Each row was made from one walk, in order. Every step used is in the known rows, and no mark comes twice. Write each row's walk.
Known rows:
luden, bepun, foru: 1.46  -1.95  -1.03  0.51  -4.17  -3.87  -0.87  1.38  3.28  0.94  -1.98  -0.40  -1.57  -2.16  0.85  1.69  -2.38  1.15  0.82  -2.17  -3.31  0.58
gasove, rasakik, sapobe, femuv: -3.28  -3.37  2.61  1.06  2.45  -0.65  1.69  0.77  0.66  0.20  -0.77  -0.44  -1.32  1.98  -0.64  -0.38  0.04  0.18  -0.62  -1.52  0.04  -2.44
foru, bepun: -0.96  -3.32  1.98  1.35  -1.29  -0.58  -0.30  0.38  3.05  -1.57  0.03  0.21  -0.32  -2.21  0.70  0.02  -0.85  -2.74  2.33  0.09  -1.54  -0.91
femuv, sapobe, luden, bepun, pakeben: 1.40  -1.61  0.73  -1.76  -1.60  -2.98  -5.14  -1.32  -1.83  -0.03  -1.13  0.00  -2.16  -1.63  1.36  -2.99  -1.60  2.93  1.44  1.96  -0.39  -2.81
femuv, sapobe, luden, bepun: 2.57  -2.36  -0.47  -2.02  -1.54  -2.89  -4.93  -1.59  -1.38  0.22  -0.80  -0.03  -2.66  -1.36  0.76  -2.55  -0.96  2.61  0.79  2.83  -0.40  -2.52
rasakik, sapobe, luden: 0.83  -2.80  1.38  0.79  1.62  0.15  -3.12  -0.32  1.12  -1.06  -0.41  -0.62  -1.15  1.81  -3.33  -1.11  -0.74  1.37  0.54  2.75  -0.92  -2.11
foru, bepun, rasakik, gasove: -0.88  -4.29  3.59  1.30  -2.92  2.30  -0.04  3.10  3.57  -0.86  -1.61  1.08  0.29  0.35  -0.12  0.55  -2.61  -2.41  2.65  2.58  -2.82  0.00
bepun, rasakik, sapobe, luden: 0.50  -2.38  3.29  0.90  -1.54  2.25  0.48  2.45  -0.37  1.13  -1.65  0.05  0.38  3.61  -2.02  -1.18  -0.49  1.09  0.96  3.43  -2.04  -0.76
foru, bepun, rasakik: -1.06  -3.57  3.73  1.66  -3.16  1.04  1.60  2.27  2.19  -0.29  -0.84  0.61  0.47  -0.45  0.94  -0.35  -0.80  -2.61  2.78  1.16  -2.46  -0.46
rasakik, bepun, pakeben: -3.18  2.76  2.41  2.24  1.51  0.57  -3.08  3.73  -0.20  -1.83  -1.49  -1.24  0.71  0.95  0.51  -0.33  -1.33  1.28  1.95  -0.06  -1.64  -0.58
sapobe, rasakik, gasove, luden, bepun, pakeben: 0.03  -2.67  -0.59  2.54  0.07  0.35  -1.90  2.98  -0.58  0.12  1.18  -0.42  1.69  1.02  -0.29  -0.07  -3.38  1.93  1.68  1.17  -0.16  -3.02
sapobe, femuv, bepun, rasakik, gasove, luden: 2.94  -2.63  0.53  -0.17  0.95  -1.44  -2.62  1.37  -0.08  -1.86  1.75  0.12  -1.75  0.57  3.65  -2.05  -2.95  0.39  2.27  3.09  -0.55  -2.69
femuv, bepun: -2.27  -3.24  -0.41  -1.31  -0.10  -0.70  -2.40  1.71  -2.31  -1.96  1.43  0.84  -1.12  -3.64  1.84  -0.82  -1.78  1.82  0.59  2.43  -0.75  -2.19
femuv, sapobe, rasakik, bepun: 0.10  -1.10  -0.46  -2.09  1.37  -1.52  -2.63  1.26  -3.98  -1.04  0.67  0.50  -1.93  2.79  -1.01  -2.72  1.30  2.61  0.83  7.03  -0.14  -3.05
femuv, bepun, pakeben: -4.67  -1.82  1.99  -0.81  -0.28  -0.79  -2.70  2.28  -3.06  -2.59  0.71  0.91  -0.14  -4.09  3.03  -1.66  -3.19  2.40  2.05  0.45  -0.76  -2.88
gasove, rasakik, bepun, foru: -2.17  -0.12  1.24  2.70  -0.66  -1.95  1.10  2.71  1.89  1.27  -2.67  -0.74  0.81  -0.40  0.13  0.50  0.14  1.03  1.01  -3.15  -1.93  0.06
foru, bepun, rasakik, sapobe, femuv: -0.87  -4.67  4.50  1.26  -1.20  0.78  0.86  2.21  2.89  -1.59  -0.74  0.42  -1.06  1.82  -0.20  -0.79  -0.92  -2.72  2.81  3.10  -2.78  -1.60
rasakik, sapobe, femuv, gasove, luden: 0.22  -1.85  0.04  -2.23  3.69  0.33  -2.94  -0.97  1.86  -2.59  -0.99  -0.76  -3.04  2.54  -1.91  -1.41  -1.59  0.87  0.63  2.92  0.26  -4.04
sapobe, rasakik: 0.90  -1.45  -0.84  1.44  0.31  -0.82  1.27  1.65  -3.50  -0.05  3.39  0.14  1.02  1.64  0.11  -0.90  0.67  1.53  1.39  3.14  0.08  -2.03
sapobe, rasakik, bepun, pakeben: -1.34  0.51  0.95  3.03  1.33  -0.40  -0.88  4.28  -3.64  -1.32  2.29  -0.62  1.43  2.25  0.43  -1.11  -0.24  2.39  2.78  3.19  -1.11  -2.40
rasakik, bepun: -0.71  1.23  0.09  1.69  1.55  0.79  -2.82  3.16  0.69  -1.28  -0.86  -1.33  -0.28  1.34  -0.67  0.54  0.10  0.68  0.52  1.96  -1.81  0.03

Which walk is each row?
-2.57  -4.39  1.85  0.54  -2.75  1.46  0.02  4.08  0.38  1.24  -2.04  -0.61  -1.64  1.25  -0.55  1.64  -1.99  1.17  -1.04  0.73  -3.03  -1.12 -> luden, bepun, rasakik, sapobe
2.58  -2.97  0.30  -2.16  -2.26  -1.29  -5.15  -0.09  -0.82  0.33  -1.79  0.48  -2.38  0.09  0.12  -2.10  -2.15  2.86  0.84  4.38  -1.04  -1.99 -> femuv, sapobe, luden, bepun, rasakik, gasove
1.94  -2.38  -1.61  1.07  -1.30  0.26  -4.06  1.30  5.95  0.81  -3.41  -0.65  0.30  -0.67  -1.61  1.64  -4.90  0.27  0.25  -1.65  -1.18  -0.34 -> rasakik, gasove, luden, bepun, foru
-0.62  -2.13  -0.23  1.41  -0.42  1.69  -4.36  1.73  4.35  0.40  -3.02  -0.82  0.74  -0.84  -0.83  1.38  -5.51  0.48  0.07  -2.38  -0.33  -1.35 -> rasakik, gasove, luden, bepun, pakeben
0.40  -2.40  1.63  -0.85  4.05  -0.48  -1.52  -0.08  1.46  -2.54  0.36  -0.37  -3.26  4.71  -2.26  -0.91  -0.30  -0.13  -0.05  3.94  -0.48  -2.35 -> rasakik, sapobe, femuv
-5.25  -3.53  2.64  1.01  1.40  0.65  2.07  1.26  0.55  0.98  -1.91  -0.34  -0.26  0.98  -2.00  0.31  0.25  0.59  -1.37  -2.17  -0.08  -1.97 -> gasove, rasakik, sapobe
0.66  -3.02  0.18  2.61  -0.76  -0.40  -0.67  1.01  2.74  2.56  -1.93  -2.65  0.15  -0.57  0.81  -0.68  -1.65  -0.48  0.09  -3.88  -0.51  -3.26 -> gasove, luden, bepun, rasakik, sapobe, femuv
-2.26  -4.89  4.40  1.22  -2.00  1.76  1.17  2.63  2.76  -0.96  -1.43  0.50  -0.41  1.07  -1.14  -0.28  -0.79  -2.50  2.27  2.59  -2.88  -1.30 -> foru, bepun, rasakik, sapobe
2.02  2.26  -0.41  1.51  -0.44  -2.41  -2.31  2.73  3.17  -0.88  -2.30  -0.78  -0.22  1.22  -1.17  0.35  -0.15  1.02  2.27  1.57  -3.26  1.42 -> rasakik, bepun, foru
0.28  -4.20  1.07  1.07  0.62  -0.26  -3.73  0.62  1.50  -0.73  -0.80  -1.10  -2.03  0.80  -2.67  -0.16  -1.76  1.76  0.10  1.89  -1.82  -2.47 -> rasakik, sapobe, luden, bepun
-2.98  -3.75  2.41  2.15  0.80  -0.15  0.49  0.57  0.57  1.24  -1.39  -0.71  0.17  -0.02  -1.41  -0.48  -0.30  1.31  -0.22  -2.27  -0.25  -2.29 -> gasove, rasakik, sapobe, luden
2.30  0.14  -1.14  2.57  -0.02  -2.45  -0.34  3.52  -1.35  -0.71  1.79  -0.28  0.81  2.54  -0.72  -0.66  0.57  2.22  2.98  4.24  -2.31  -0.96 -> sapobe, rasakik, bepun, foru
-2.24  -2.02  -1.00  -2.67  -2.10  0.09  -2.31  -0.07  1.12  -0.54  -3.81  0.00  -1.36  -3.74  -0.18  0.10  -3.61  4.08  1.66  -1.07  -1.06  -3.13 -> femuv, gasove, rasakik, sapobe, luden, bepun, foru
-1.23  -3.86  1.00  0.60  -3.79  1.93  -1.16  4.53  1.30  1.30  -2.26  -0.06  -0.91  0.44  0.50  2.43  -3.87  1.20  -0.65  0.57  -3.01  0.10 -> luden, bepun, rasakik, gasove
0.21  -1.32  2.20  -0.11  -2.44  3.82  0.23  3.81  0.75  0.90  -2.30  1.32  0.97  3.65  -1.24  0.77  -2.48  0.48  0.38  3.43  -1.80  1.33 -> bepun, rasakik, gasove
-1.50  -3.96  1.21  -0.98  -2.29  1.22  -1.14  3.38  0.28  0.06  -1.87  -0.52  -2.69  0.84  0.65  1.13  -2.99  1.83  -0.04  1.61  -2.77  -2.11 -> luden, bepun, rasakik, sapobe, femuv, gasove
0.15  -2.11  -1.60  2.65  -1.03  -1.02  -1.30  -0.20  2.75  2.77  -1.62  -2.81  0.90  -3.55  1.27  0.00  -1.58  -0.42  -0.36  -6.15  0.27  -2.68 -> gasove, luden, bepun
-4.85  -1.45  -0.48  -3.61  0.07  2.49  -1.00  0.03  -0.33  -1.06  -3.26  0.38  -1.15  -2.24  -0.80  0.15  -2.47  3.17  0.35  -0.20  0.42  -3.28 -> femuv, gasove, rasakik, sapobe
3.29  -0.12  -1.38  -1.50  0.00  -1.01  -2.36  -0.95  0.79  -0.96  -0.27  -1.10  -1.92  -0.89  3.87  -1.60  -2.93  1.00  2.48  -0.08  0.32  -3.43 -> sapobe, femuv, gasove, luden, bepun, rasakik
1.44  -0.64  -0.70  -2.18  0.32  -3.07  -2.36  1.09  -2.65  -0.86  -0.09  0.76  -1.87  2.76  -1.24  -2.88  1.22  2.73  1.61  6.88  -0.94  -2.34 -> femuv, sapobe, rasakik, bepun, foru
2.45  -2.11  1.10  -0.70  0.70  -2.17  -1.27  1.40  -1.88  -2.17  2.66  0.56  -2.31  0.68  4.29  -2.18  -1.71  0.59  2.26  3.84  -0.87  -2.24 -> sapobe, femuv, bepun, rasakik
-1.85  -3.24  2.54  -1.23  3.92  -0.80  -2.94  1.15  -0.12  -3.77  0.74  0.14  -3.32  2.77  -0.79  -1.72  -1.85  0.95  1.02  4.12  -0.76  -3.73 -> rasakik, sapobe, femuv, bepun, pakeben
2.62  -1.97  -0.18  -0.90  2.02  -3.17  -2.57  0.08  -1.30  -3.11  3.30  0.28  -2.88  -0.47  4.15  -1.96  -1.69  0.58  1.98  3.00  -0.20  -2.53 -> sapobe, femuv, bepun
0.36  0.07  -3.69  -2.52  -2.62  -0.26  -3.14  -1.28  2.47  0.35  -3.77  -1.13  -0.29  -5.51  1.18  -0.16  -3.79  2.58  1.88  -3.11  0.03  -3.12 -> femuv, gasove, luden, bepun, foru
0.69  -2.41  -0.63  -3.28  0.83  -0.65  -2.91  0.50  -2.77  -1.05  0.31  1.60  -1.94  3.06  -1.74  -2.19  -0.55  2.49  0.41  7.49  0.37  -2.62 -> femuv, sapobe, rasakik, gasove
